Known rows, with every way that one mark hangs from another
Q_750{Q_662{Q_274 Q_694} Q_677}: [  3,  -2, -12,   8,  -3,  -3,   2, -17,  -6,   0,  16, -11,  -2,  15,   8,
  -5,   4,  -3, -19,  -2,  12]
Q_662{Q_19 Q_274{Q_646} Q_694}: [-11,  -3, -58,  10,  -8,  -3,   0, -11,  -4,   6,   8,  10, -12,  24,  -1,
  -2,  46,   0, -27,  -7,  -2]
Q_274{Q_646 Q_662{Q_19 Q_750{Q_677{Q_484}}}}: [-10,  -5, -52,  -6,  -4,  10,  -3,   2, -12,  24,   8,  -2, -13,  10,  -2,
 -16,  30,  -9, -12,  -6,   4]
Q_784{Q_662{Q_19 Q_274{Q_646} Q_750{Q_677}}}: [ -3,  -1, -34,   3,  -7,   3,  10, -10,   4,  22,   7,  -7, -13,  14,  -2,
   2,  28,  -3,  -8, -13,   4]
Q_19{Q_662{Q_274 Q_694 Q_750}}: [  1,   0, -43,   5,  -7,   6,  17, -22,   6,   4,  -4,   0,  -5,   5,   1,
  -3,  19,   0,  -4,   2,   2]
Q_484{Q_662{Q_19 Q_274 Q_694 Q_750{Q_677}}}: [  1,  -4, -54,  14,  -8,   3,   7, -16,  10,   0,   2,  -6,  -6,  15, -11,
   4,  32,   1,  -7,  -6,   2]
Q_662{Q_19 Q_750}: [  0,   0, -40,  -2,  -4,   6,   0,   2,  -8,   6,   2,  -8,  -6,   9,   1,
   7,  21,   8,   1,  -6,   0]
Q_662{Q_19 Q_274{Q_646} Q_694 Q_750{Q_677}}: [ -7,  -3, -78,  10, -10,   0,   1, -20,  -9,  12,  14,  -4, -12,  22,   5,
  -1,  47,   8, -28,  -6,   5]
Q_274{Q_646 Q_662}: [ -6,  -7, -19,  -3,  -3,   7,  -3,   2,  -5,  22,   4,  12, -12,   1,  -6,
 -14,  13, -14, -10,  -2,  -2]
Q_662{Q_19 Q_694 Q_750}: [ -6,   0, -61,   3,  -6,   3,   1,  -8,  -7,   1,   4,  -5,  -9,  20,   1,
   6,  32,  14,  -9,   2,  -1]
Q_484{Q_662{Q_750}}: [  4,  -4, -16,   7,  -4,   8,   6,  -7,  15,   3,  -7,  -3,  -2,  -4, -11,
   4,   7,   0,  14,   0,  -1]
Q_19{Q_662{Q_274{Q_646} Q_750}}: [  2,  -2, -30,   1,  -6,   9,  16, -15,   5,  14,  -5,   2,  -5,  -3,   2,
  -6,  15,  -5,   1,  -4,   2]
Q_677{Q_484{Q_662{Q_19 Q_274 Q_694 Q_750}}}: [-11,   2, -55,   4,  -4,   3,   2, -11,   8,  -4,  -4,  -6,  -4,   7,  -7,
 -10,  41,  -2,   0,   0,   2]
Q_784{Q_662{Q_274}}: [  0,   0,  -6,   5,  -5,  -2,  10, -11,  11,  12,   1,   0,  -9,   5,  -6,
   3,  13,  -7,  -3,  -8,   0]
Q_484{Q_662{Q_19 Q_694 Q_750}}: [ -2,  -4, -44,   9,  -7,   6,   6,  -7,  11,  -1,  -4,  -2,  -6,  14, -13,
   6,  24,   4,   5,  -1,  -2]
Q_677{Q_484}: [-10,   5, -16,  -6,   1,   0,  -3,  -1,   0,  -5,  -3,  -6,   2,  -2,   2,
 -14,  16,  -3,   2,   3,   4]
Q_784{Q_662{Q_19 Q_274 Q_750{Q_677}}}: [  0,   0, -33,   3,  -7,   1,  11, -11,   3,  15,   6, -11, -11,  14,  -3,
   5,  25,  -1,  -6, -13,   4]
Q_784{Q_662{Q_19 Q_274{Q_646} Q_694}}: [-10,  -3, -35,   7,  -8,  -2,  10, -10,   8,  14,   5,   5, -15,  23,  -7,
   1,  35,  -4, -14,  -9,  -2]
Q_784{Q_662{Q_694}}: [-6, -1, -9,  3, -4, -1, 10, -9, 11,  6,  0,  1, -8, 14, -6,  2, 10,  0,
 -2,  1, -2]
Q_784{Q_662{Q_19 Q_274 Q_750{Q_677{Q_484}}}}: [ -3,   2, -38,   1,  -6,   1,  10, -11,   3,  13,   5, -13, -10,  14,  -2,
   0,  31,  -2,  -6, -12,   6]

Rows
[ -3,   1, -46,   4,  -5,   3,  -1, -20,  -4,  16,  10,  -7,  -5,  -4,   9,
 -11,  30,  -1, -14,  -3,   9] : Q_662{Q_274{Q_646} Q_750{Q_677{Q_484}}}
[ -5,   0, -59,   3,  -5,   2,   1,  -9,  -9,  -1,  10, -13,  -6,  24,   4,
   3,  26,  14, -14,   0,   5] : Q_662{Q_19 Q_694 Q_750{Q_677}}
[ -2,  -2, -58,   6,  -8,   5,   0,  -9,  -7,  18,   7,   1, -12,   7,   2,
   2,  42,   2, -13, -11,   1] : Q_662{Q_19 Q_274{Q_646} Q_750}
[  5,  -4, -40,  11,  -7,   4,   6, -10,   9,   4,   0,  -9,  -4,   8, -11,
   5,  24,  -3,   0, -10,   3] : Q_484{Q_662{Q_19 Q_274 Q_750{Q_677}}}
[ -1,  -2, -14,   2,  -1,   0,   2,  -2, -10,  -3,  14, -16,  -3,  27,   6,
  -3,   3,   1, -14,  -4,  11] : Q_750{Q_662{Q_19 Q_694} Q_677}
[ -4,   0, -78,  11,  -9,   0,   2, -20,  -6,   4,   8,  -1, -12,  17,   1,
   7,  48,   9, -20,  -4,   0] : Q_662{Q_19 Q_274 Q_694 Q_750}
[  2,  -4, -29,  10,  -5,   5,   6, -14,  13,  -1,  -1,  -6,  -2,   6,  -9,
   2,  10,   4,   3,   4,   2] : Q_484{Q_662{Q_694 Q_750{Q_677}}}
[  1,  -2, -14,   9,  -4,  -1,   2, -15,  -2,   2,   8,   1,  -7,   9,   3,
   0,  12,  -3, -11,   0,   4] : Q_750{Q_662{Q_274 Q_694}}
[-10,   1, -26,   2,  -2,   2,   1,  -7,  12,   1,  -6,  -1,  -1,  -3,  -6,
 -15,  28, -10,   3,  -1,   3] : Q_677{Q_484{Q_662{Q_274{Q_646}}}}
[  2,  -3, -12,   4,  -3,   1,   1,  -3, -10,   9,  16, -12,  -4,  18,   7,
  -6,  10,  -7, -17, -14,  12] : Q_750{Q_662{Q_19 Q_274{Q_646}} Q_677}
[ -1,  -4, -13,   4,  -4,   3,   1,  -1,  -6,  11,   8,   0,  -9,  12,   3,
  -2,  19,  -7,  -9, -12,   4] : Q_750{Q_662{Q_19 Q_274{Q_646}}}
[ -9,   2, -46,   5,  -4,   2,   1, -16,  11,  -3,  -5,  -4,  -2,   0,  -6,
 -11,  34,  -3,   2,   3,   3] : Q_677{Q_484{Q_662{Q_274 Q_694 Q_750}}}
[ -7,   0, -24,   1,  -1,   0,   0,  -3,   3,   0,   5, -13,   2,   9,  -1,
 -15,  18,  -7,  -7,  -6,  10] : Q_750{Q_677{Q_484{Q_662{Q_19 Q_274{Q_646}}}}}
[ -7,   2, -84,   8,  -8,  -2,   0, -22,  -9,   0,  12, -12,  -8,  21,   5,
  -3,  51,   7, -25,  -4,   8] : Q_662{Q_19 Q_274 Q_694 Q_750{Q_677{Q_484}}}
[ -8,  -2, -49,   7,  -9,   2,  10, -15,   6,  19,   5,   1, -17,  19,  -4,
   3,  40,   2, -11,  -7,  -1] : Q_784{Q_662{Q_19 Q_274{Q_646} Q_694 Q_750}}
[ -4,  -7, -34,  -3,  -5,  10,  -3,  -4,  -7,  27,   5,   9, -14,  -3,  -3,
 -12,  18,  -9,  -7,   0,  -1] : Q_274{Q_646 Q_662{Q_750}}
[-11,  -7, -62,  -1,  -7,   9,  -2,  -4, -10,  23,   7,   9, -18,  15,  -5,
 -10,  36,  -4, -16,   0,  -3] : Q_274{Q_646 Q_662{Q_19 Q_694 Q_750}}
[-10,  -7, -33,   1,  -5,   5,  -2,  -5,  -5,  19,   5,  15, -14,   8,  -6,
 -14,  21, -10, -17,   3,  -3] : Q_274{Q_646 Q_662{Q_694}}
[ -1,   1, -48,   3,  -6,   5,  16, -24,   5,   2,  -1,  -7,  -2,   7,   4,
 -10,  21,  -1,  -7,   1,   7] : Q_19{Q_662{Q_274 Q_694 Q_750{Q_677{Q_484}}}}
[ -3,   0, -47,   7,  -8,  -1,  11, -17,   4,  12,   8,  -9, -13,  21,  -3,
   5,  32,   3, -13,  -8,   3] : Q_784{Q_662{Q_19 Q_274 Q_694 Q_750{Q_677}}}
[ -4,  -4, -59,   0,  -6,   6,  -1,  -6, -11,  10,   5,   1, -14,  14,  -8,
  -2,  29,  -2, -12,   0,  -2] : Q_274{Q_662{Q_19 Q_694 Q_750}}
